Known rows, with every step that occurs:
mesigo miro: [  5.6  -6.8  13.9   2.0  -2.4   0.2 -21.6  -7.3  -2.5  14.0  -8.6  17.7
  25.2  -2.0   1.8  -6.9  25.4 -20.2  20.1]
gefu miro mesigo: [-16.9   7.9  12.2  12.6  25.0 -13.0  -5.5 -10.0  27.6   6.5  -8.8  20.2
  21.4   8.0   1.1 -18.5  26.5 -15.4  27.9]
vepas mesigo miro gefu gimesi gafam: [ 11.0  33.5  -8.8  12.9  34.0  25.8   8.4   5.9  16.0 -11.8   1.6   3.6
  37.0 -11.9  -2.8 -24.2  16.2 -24.9  23.2]
vepas gafam: [  5.0  -5.3 -13.6  10.0  -7.2   1.8 -23.7  -6.4  -0.7   2.3   1.5   7.9
   7.9 -20.1   8.7 -12.9   7.2   9.5   3.6]
gimesi gafam vepas mesigo: [ -1.2   8.9 -21.5   8.6   2.5  13.3 -16.5   0.8  21.8 -10.2  20.1  18.4
  15.9 -18.5   2.4 -39.3  -6.0  -8.4  14.7]
gafam vepas gefu gimesi: [ 13.9  16.4  21.3  -0.4 -11.5  16.1 -22.5   3.3  25.1 -16.4  27.8   4.6
  26.9 -22.8  19.2 -33.7  11.4  -2.9   2.1]
gafam vepas mesigo: [  0.9  10.4  -7.2   5.5  -3.8   7.1 -27.4  -8.4  21.6 -12.8  15.5  25.9
  18.2 -15.4   8.2 -25.5   2.1  -2.1  18.1]
gefu gimesi gafam vepas mesigo: [  2.5  28.4 -14.6  15.5   4.6  28.3 -18.6  13.0   9.4 -21.6  20.5  11.8
  15.9 -23.0   5.8 -41.2  -3.4 -11.9   9.0]
gafam vepas mesigo miro: [  4.4   3.3   9.3   1.3  12.0   8.3 -33.7  -8.7  13.3  -7.5  11.1  28.4
  25.4  -9.6   5.9 -27.0  16.5 -19.5  29.9]
vepas mesigo miro: [ -2.2   6.7  -0.7   9.1  11.5   4.9 -27.2 -11.5  12.4  -2.1 -12.8  22.2
  29.1   0.0   0.0  -8.2  18.9 -22.3  35.1]
mesigo vepas gefu: [  9.8   0.6  14.9  -7.1 -10.0   7.0 -20.0 -11.0  38.9  -8.6   7.9   7.9
  27.6 -12.3   7.9 -22.7  10.3   0.0  17.6]
liko gefu gimesi gafam vepas mesigo miro: [ 11.4  25.5   2.5  11.6  23.8  30.4  -9.7   6.2  33.4  -8.3  18.8  11.6
  39.8 -19.7   6.4 -48.4   6.9 -23.2  26.1]
gimesi gafam vepas gefu sola: [  6.0   4.9  -1.4 -11.8  -2.2   0.5  -0.8  -4.2  37.5  17.7  39.1  10.3
  10.8 -20.7  21.2 -40.3  10.4  -6.2  -1.3]
gefu miro mesigo vepas: [ -8.2   7.6  21.1   4.4  28.4  -5.2 -10.8  -8.1  26.0  -2.3  -2.0  22.3
  19.6   2.9  -2.1 -30.7  24.2 -14.3  35.3]
mesigo vepas gafam: [ 13.4  -7.1  -4.1   2.0  -4.0   9.2 -30.1  -5.3  -0.6  -6.8   6.5   9.8
   6.6 -24.7   7.1 -25.1   3.5  10.4   9.8]
miro mesigo: [-13.3  14.5  -3.9  11.6   5.3  -2.6  -7.8 -12.3  20.3   1.5 -11.7  23.0
  21.6  -1.4   0.7  -8.1  17.3  -6.0  24.7]
liko gefu vepas: [ -2.9   0.5   8.2  17.5 -14.6   2.8 -13.5 -12.8  40.3  15.5   8.4  21.0
  22.4 -16.6   5.0 -24.5   9.0   5.0  21.4]
gimesi gafam vepas gefu: [  7.7  -4.6  -0.5  -4.6  -5.1   8.3  -8.3  -1.2  39.7  -4.3  30.9   2.1
  23.4 -20.0  11.6 -44.8   2.3  -3.7   3.2]
gefu miro: [ -5.1  -6.6  10.5   6.2   2.1 -10.4 -16.7  -6.6  14.7  13.4   0.3  12.9
  17.3  -0.8   3.0 -12.8  23.0 -12.2  12.4]

Rows:
[  0.0  31.6   7.1   7.6  21.9  24.4  -2.9   7.1  37.9 -24.0   5.1  -1.3
  28.2 -13.6   4.1 -44.0   8.5 -13.8  25.7]	miro mesigo vepas gefu gimesi gafam
[ 13.8  10.9  -4.3  -3.1  33.0  14.4   6.8  -4.7  29.2 -10.9  23.4  15.5
  33.2 -15.2   1.5 -42.4  10.7 -19.5  24.6]	gimesi gafam vepas mesigo miro gefu
[  4.7  -9.1  28.1  -7.6   7.0  -7.0 -17.7  -8.9  46.3  -0.6  30.8   7.7
  25.9  -8.8  16.5 -39.9  19.3  -6.4  10.5]	gafam vepas gefu miro
[  7.7  -5.7  -8.4   1.5 -10.0   8.5 -11.7   5.3   7.9   1.8  24.5  12.0
  12.5 -18.9   4.2 -38.6   2.4  -5.3  -1.1]	gimesi gafam vepas
[ 11.8  12.9  -0.3   7.5  -7.2  21.6 -14.8  18.0  -6.5  -7.8  26.4   5.5
  12.6 -24.5   6.8 -40.0   3.1  -7.6  -6.3]	gefu gimesi gafam vepas
[ 11.9  36.9   8.3   8.9  27.6  21.3  -1.6  -4.0  15.9 -12.9  -4.8  13.4
  39.6  -9.6   2.4 -10.9  22.9 -22.9  27.9]	vepas mesigo miro gefu gimesi
[-12.6   3.1   8.1  21.5  10.1   7.9 -37.8  -8.3  13.2  -1.1  -0.9  27.2
  17.1  -6.9  -1.5 -23.6  18.4 -20.0  43.3]	gefu vepas mesigo miro
[  8.8  24.8   6.3  12.7 -12.7  14.9  -5.4  -2.8  25.7   4.8  -1.1  10.1
  34.9 -15.5   8.1 -10.0  10.0  -1.0   8.0]	liko gefu gimesi
[ -4.8  18.5  -7.3  18.2   9.7   6.3  -4.5 -12.9  38.1  -8.6  10.8  24.5
  20.3 -16.9   0.0 -23.6   6.1   2.8  30.0]	miro gefu vepas mesigo
[-16.6   8.9  17.8   6.3  29.5 -12.4  -3.1 -15.5  58.0  -1.3  -2.4   8.7
  31.3   6.0   8.0 -25.0  27.6 -12.1  31.9]	vepas gefu miro mesigo
[ -2.4  14.2   8.0   4.3   7.7   2.6 -13.3 -10.2  20.0  -8.4  -6.7  24.9
  20.5  -6.0  -1.0 -21.4  14.0  -6.3  30.4]	miro mesigo vepas
[ 27.8  17.0  17.8  -3.8  21.6  22.7   8.6  14.1   1.0  -5.6  28.8   4.0
  32.8 -20.5   5.8 -44.0  18.2 -20.7   4.5]	mesigo miro gefu gimesi gafam vepas
[ -2.6  -5.2  18.8  -0.6   7.3  -8.6 -13.1 -12.9  47.0   7.1   6.6   2.2
  28.2  -0.5   9.5 -20.9  22.0  -9.6  14.6]	vepas gefu miro
[-10.8   3.3  13.9   0.6  37.9  -3.6   2.2  -3.9  60.4  -6.7  26.2   4.9
  27.0  -6.5   8.8 -59.4  17.2 -15.5  23.1]	gimesi gafam vepas gefu miro mesigo
[ 10.0   9.3  13.9 -14.0  -6.3  -0.9 -11.6 -14.9  37.1  13.9  14.2  16.8
  13.9 -14.7  19.2 -18.2  17.6  -3.1  15.0]	mesigo vepas gefu sola
[ 15.0  37.9 -13.2   8.4  19.1  27.9   8.5   9.1  24.4 -23.3  28.7   8.3
  26.1 -27.2   6.9 -42.2  -1.2  -6.6   7.3]	miro gefu gimesi gafam vepas mesigo
